What can hang from each mark
z_794: z_26 z_325 z_952
z_952: z_61 z_325 z_794
z_724: z_870
z_61: z_325
z_325: z_26 z_61 z_273 z_545 z_794 z_870 z_952
z_273: z_325 z_690

Each row was made from one small tree. Brackets hold a mark, then the marks that hang from it, in the order of their numbers. Every link used is in the known rows. Write each row's tree.
Known rows
{z_273 {z_325 z_26 z_545 {z_794 z_952} z_870} z_690}: -4; 202; -171; 107; 61; 326; 234; -335; -93; 89; -100; -285; 250; 179; 165; 350; -169; 191; -199; -105; 117; -120; -179; 53; 307
{z_61 {z_325 z_273 z_545 z_794}}: 97; -5; -170; -47; 23; 345; 81; -375; -59; -43; 92; -168; -45; 199; -49; 243; -128; 260; 241; -91; 188; -45; -2; 58; 366
{z_61 {z_325 z_26}}: 191; 75; -140; -84; -39; 387; 70; -393; -27; 33; 153; -88; 394; 226; -56; 108; 9; 208; 350; -152; 212; -155; -38; -194; 314
{z_724 z_870}: 261; 161; -105; -75; -40; 459; 165; -487; -55; 201; 259; -317; 453; 129; 74; 306; 3; 160; 425; -157; 286; -165; 36; -114; 437
{z_61 {z_325 z_273 z_545 {z_794 z_26} z_870 z_952}}: -65; -89; -157; 12; 72; 330; 100; -469; -306; 117; 192; -214; -262; 164; -118; 410; -121; 209; 63; -41; 172; 81; 72; -61; 369
{z_794 z_26 {z_325 z_61 z_273 z_545} z_952}: -64; 101; 89; 359; 9; 408; 139; -453; -373; 11; 79; -75; -55; 263; 370; 173; -22; 184; -15; -165; 266; 3; 46; 125; 259
{z_273 {z_325 z_545 z_794 z_870 z_952} z_690}: -7; 68; -206; 102; 106; 285; 184; -420; -160; 342; 122; -323; 250; 61; 11; 502; -194; 261; -52; -90; 104; -88; -138; -261; 317
{z_61 {z_325 z_273 z_870}}: 147; 18; -145; -130; -40; 381; 160; -400; -2; -50; 33; -256; 266; 255; -109; 134; -87; 174; 363; -131; 312; -67; -60; -166; 316
{z_952 z_61 {z_325 z_273 z_545} z_794}: 178; 181; 39; 38; -7; 364; 49; -280; -121; -90; 14; -135; 296; 84; 254; 234; -199; 410; 142; -79; 43; 6; 100; -372; 435
{z_325 z_26 z_61 {z_273 z_690} z_545 z_794 z_952}: -146; -49; -243; -159; 91; 303; 72; -333; -181; 143; 122; -164; -170; 167; 45; 545; -203; 288; -125; 53; 66; -118; -61; 386; 321
{z_61 {z_325 z_273 z_545 z_870 {z_952 z_794}}}: 67; -46; -122; -98; 53; 361; 105; -410; -28; -22; 66; -232; 35; 28; -34; 461; -160; 271; 70; -47; 151; 57; 58; -96; 405
{z_273 {z_325 z_26 z_545 {z_794 z_952}} z_690}: -18; 207; -128; 119; 71; 338; 145; -298; -105; 106; 39; -194; 320; 179; 203; 295; -124; 216; -166; -128; 75; -165; -121; -43; 312
{z_794 z_26 {z_325 z_273 z_545} {z_952 z_61}}: 46; 196; 160; 380; -6; 441; 128; -417; -420; -31; 81; 0; 116; 222; 463; 93; -46; 143; 31; -195; 238; 22; 82; -165; 292
{z_273 {z_325 z_26 z_61 z_545 {z_952 z_794}} z_690}: -95; 105; -112; 13; 85; 301; -28; -343; -66; 245; 152; -123; 284; 65; 154; 633; -140; 445; -223; -51; -19; -109; 86; -190; 339
{z_273 z_325 z_690}: 90; 185; -80; 95; 8; 357; 88; -348; -23; 228; 184; -248; 725; 230; 96; 198; -55; 252; 230; -213; 193; -232; -146; -585; 266
{z_794 z_26 z_952}: 75; 155; 23; 145; -28; 465; 135; -452; -255; 156; 158; -178; 461; 213; 200; 84; 65; 71; 252; -216; 231; -116; 40; -174; 300
{z_273 {z_325 z_870} z_690}: 96; 178; -124; 84; -1; 342; 182; -376; -25; 212; 62; -351; 663; 222; 50; 232; -98; 217; 194; -180; 235; -183; -189; -516; 262
{z_325 z_61}: 140; 76; -116; -41; -67; 389; 82; -445; -77; 198; 92; -164; 358; 226; 52; 216; -31; 285; 369; -144; 233; -158; 24; 60; 287
{z_325 z_26 z_61 z_794 z_952}: -8; -32; -222; -179; 5; 348; 56; -426; -208; 291; 237; -118; 79; 100; -77; 321; -99; 276; 91; -41; 87; -135; 134; 415; 319
{z_325 z_26 z_61 z_273 z_545 z_794 z_870 z_952}: -32; -97; -286; -226; 41; 313; 165; -425; -222; 100; -12; -211; -272; 52; -83; 529; -223; 253; -77; 92; 108; -8; 101; 560; 329
{z_794 {z_325 z_545 z_870} {z_952 z_61}}: 224; 226; 50; 339; -42; 418; 291; -475; -230; 50; -82; -87; 255; 156; 413; 122; -100; 145; 92; -213; 277; 1; -93; -4; 296
{z_794 z_26 {z_325 z_61 z_273 z_545 z_870} z_952}: -47; 91; 43; 343; -1; 396; 236; -485; -374; -12; -33; -175; -124; 280; 324; 235; -68; 160; -52; -131; 298; 56; 14; 182; 247
{z_61 {z_325 z_273 {z_794 z_952} z_870}}: 18; 47; -128; -133; -15; 389; 193; -377; -26; -78; 19; -260; 91; 296; -54; 35; -124; 142; 139; -166; 294; -43; -68; 272; 345
{z_325 z_61 {z_273 z_690} {z_794 z_952}}: -151; 96; -108; -115; 5; 377; 114; -303; -37; 67; 76; -230; 117; 386; 160; 181; -142; 227; 7; -138; 223; -171; -128; 455; 291
{z_952 z_794}: 219; 128; -42; 22; -43; 436; 76; -399; 10; 73; 149; -265; 523; 48; 92; 200; -54; 234; 322; -150; 151; -139; 127; -67; 363

Write each row's tree
98; 148; -49; -22; -34; 356; 47; -322; -57; 51; 125; -169; 359; 157; 94; 197; -102; 434; 137; -93; 42; -102; 103; -59; 379	{z_952 {z_325 z_26 z_61} z_794}
101; 68; -143; -156; -10; 381; 47; -393; -239; 249; 236; -40; 232; 51; 20; 213; -125; 236; 136; -72; 64; -123; 157; 140; 358	{z_325 z_26 z_794 {z_952 z_61}}
-83; 67; -5; 157; 53; 336; -63; -458; -282; 328; 230; -116; 164; 22; 135; 597; -54; 435; -90; -98; 13; 22; 342; -356; 358	{z_273 {z_325 z_61 z_545 {z_952 {z_794 z_26}}}}
-134; 289; 69; 181; 0; 377; 5; -313; -263; 256; 203; -112; 424; 386; 292; 138; -66; 270; -62; -269; 143; -117; 30; -404; 311	{z_273 {z_325 {z_794 z_26 {z_952 z_61}}} z_690}
108; 85; -153; 52; 2; 368; 223; -454; -44; 36; -67; -206; 33; 230; 46; 233; -98; 182; 134; -163; 230; 6; -135; 195; 374	{z_61 {z_325 z_545 {z_794 z_952} z_870}}
201; 53; -252; -1; -6; 352; 249; -441; -143; 48; -74; -285; 55; 50; -9; 363; -153; 158; 147; 4; 138; -76; 4; 351; 340	{z_325 z_26 z_545 z_794 z_870}
151; 113; 23; 120; -11; 431; 118; -334; -105; -164; 203; -197; 308; 33; 173; 40; -111; 198; 99; -121; 163; -121; 179; 133; 306	{z_952 {z_794 {z_325 z_26 z_273}}}
21; 49; -151; -39; 42; 309; 67; -425; -126; 199; -2; -182; 150; -54; 37; 613; -167; 409; -173; -9; 25; 4; 245; -2; 341	{z_273 {z_325 z_26 z_61 z_545 z_870 {z_952 z_794}}}
73; 71; -156; -248; -57; 355; 73; -323; -69; -100; -5; -118; -21; 307; -79; 132; -180; 273; 143; -78; 198; -39; 88; 179; 357	{z_952 {z_61 {z_325 z_26 z_273 z_794 z_870}}}
95; 55; -185; -163; -27; 331; 96; -342; -100; -126; -116; -91; -166; 245; -3; 305; -208; 299; 73; -17; 164; 20; 52; 164; 384	{z_952 {z_61 {z_325 z_26 z_273 z_545 z_794 z_870}}}
17; 85; 9; 226; 80; 365; -14; -443; -288; 284; 276; -182; 353; -85; 121; 498; -43; 317; -8; -114; 16; -2; 291; -567; 371	{z_273 {z_325 z_545 {z_952 {z_794 z_26}}}}
34; 159; -170; 72; 13; 320; 184; -366; -48; 217; 97; -386; 448; 226; -3; 224; -161; 250; 121; -165; 191; -174; -143; -247; 287	{z_273 {z_325 z_794 z_870} z_690}
139; 127; -116; 54; -11; 317; 169; -374; -70; 0; -119; -238; 119; 108; 113; 411; -174; 424; 30; -6; 40; 7; 35; 31; 396	{z_952 {z_325 z_26 z_61 z_545 z_870} z_794}
-19; 145; 48; -27; -59; 427; 74; -383; -203; -40; 9; -77; 162; 415; 153; 80; -38; 181; 148; -207; 309; 39; 44; -234; 339	{z_794 z_26 {z_952 {z_61 {z_325 z_273 z_870}}}}
50; 81; -246; 7; -11; 280; 126; -418; -136; 138; -104; -227; -5; 127; -23; 443; -178; 367; -45; -24; 104; -49; 125; 205; 303	{z_273 {z_325 z_26 z_61 z_545 z_794 z_870}}
209; 135; -144; 87; 12; 346; 102; -387; -134; 96; 13; -152; 460; 10; 77; 331; -59; 244; 138; -81; 105; -130; 69; -354; 294	{z_273 {z_325 z_26 z_545}}
36; 66; -177; -146; 1; 358; 155; -302; 37; -103; 27; -259; 242; 358; -44; 208; -112; 177; 169; -84; 267; -144; -229; -153; 291	{z_61 {z_325 z_26 {z_273 z_690} z_870}}
66; 95; -146; -113; 8; 396; 126; -275; -48; -30; 104; -246; 416; 220; 87; 206; -96; 123; 185; -60; 193; -238; -123; -63; 276	{z_325 z_26 {z_273 z_690}}
162; 92; -79; 264; -12; 359; 155; -466; -216; 80; 54; -48; 64; 145; 228; 263; -56; 275; 143; -98; 187; -94; -5; 175; 262	{z_794 {z_325 z_26 z_61 z_545}}
147; 192; 17; -47; -75; 432; 42; -383; -45; 75; 60; 36; 455; 338; 190; 7; 0; 231; 285; -281; 263; -83; -52; -256; 354	{z_794 {z_952 {z_61 z_325}}}
88; 69; 2; -197; -12; 424; -20; -343; -114; 80; 219; -115; 369; 3; 125; 260; -149; 292; 150; -92; 107; -62; 273; -59; 388	{z_325 z_273 {z_952 z_61 z_794}}
-95; 44; -239; -199; -10; 327; 159; -312; -48; 14; -30; -322; -35; 343; -16; 314; -212; 256; 3; 2; 205; -156; -95; 503; 282	{z_325 z_26 z_61 {z_273 z_690} z_794 z_870}
9; 80; -153; -75; 17; 374; 127; -305; -60; 55; 190; -323; 293; 249; 34; 159; -155; 182; 218; -99; 202; -209; -127; 107; 305	{z_325 {z_273 z_690} z_794}
133; 10; -160; -52; 44; 358; 119; -433; -41; 56; 61; -156; 90; -6; -35; 496; -107; 271; 33; -32; 85; 18; 76; -71; 420	{z_61 {z_325 z_26 z_545 z_870 {z_952 z_794}}}
25; 97; 39; 146; -32; 421; 161; -405; -170; -5; 118; -121; 242; 260; 266; -30; -57; 175; 107; -210; 307; -102; -5; 269; 241	{z_794 {z_325 z_61 z_273} z_952}
43; 122; -48; 225; 16; 417; 159; -461; -311; 148; 94; -183; 71; 161; 195; 256; -23; 129; 104; -141; 150; -42; 52; 122; 352	{z_325 z_545 {z_794 z_26 z_952}}
-46; 95; 16; 55; -27; 353; 87; -358; -207; -3; 82; -331; 114; 253; 73; 242; -135; 394; 96; -76; 140; 36; 155; -169; 369	{z_952 {z_325 z_61 z_273 z_870} {z_794 z_26}}
184; 161; 9; 171; -18; 397; 165; -353; -158; -204; -67; -138; 34; 37; 304; 276; -217; 273; -36; -43; 152; 19; 165; 139; 348	{z_952 z_61 {z_794 {z_325 z_26 z_273 z_545 z_870}}}
-64; 173; 69; 106; 16; 376; -80; -292; -97; -76; 131; -68; 49; 363; 275; 431; -101; 385; 56; -130; 131; 6; 48; -498; 413	{z_952 {z_61 {z_325 {z_273 z_690} z_545}} {z_794 z_26}}
108; 80; -132; 41; 41; 373; 159; -337; -53; 6; 19; -270; 320; 185; 172; 359; -116; 168; 218; -64; 207; -156; -203; -171; 297	{z_325 {z_273 z_690} z_545}
86; 150; -39; 176; -52; 406; 266; -464; -177; 48; -15; -147; 199; 238; 225; 65; -54; 152; 40; -181; 284; -87; -50; 398; 237	{z_794 {z_325 z_26 z_61 z_870} z_952}
33; 239; 21; -64; -2; 364; 29; -166; -44; -117; 106; -161; 464; 239; 242; 159; -199; 380; 46; -86; 42; -130; -25; -380; 404	{z_952 z_61 {z_325 z_26 {z_273 z_690}} z_794}
-60; 38; -22; 377; 104; 362; 237; -464; -405; 150; 223; -264; 57; 149; 226; 383; -109; 100; -23; -86; 239; -17; -162; -279; 262	{z_794 z_26 {z_325 {z_273 z_690} z_545 z_870 z_952}}
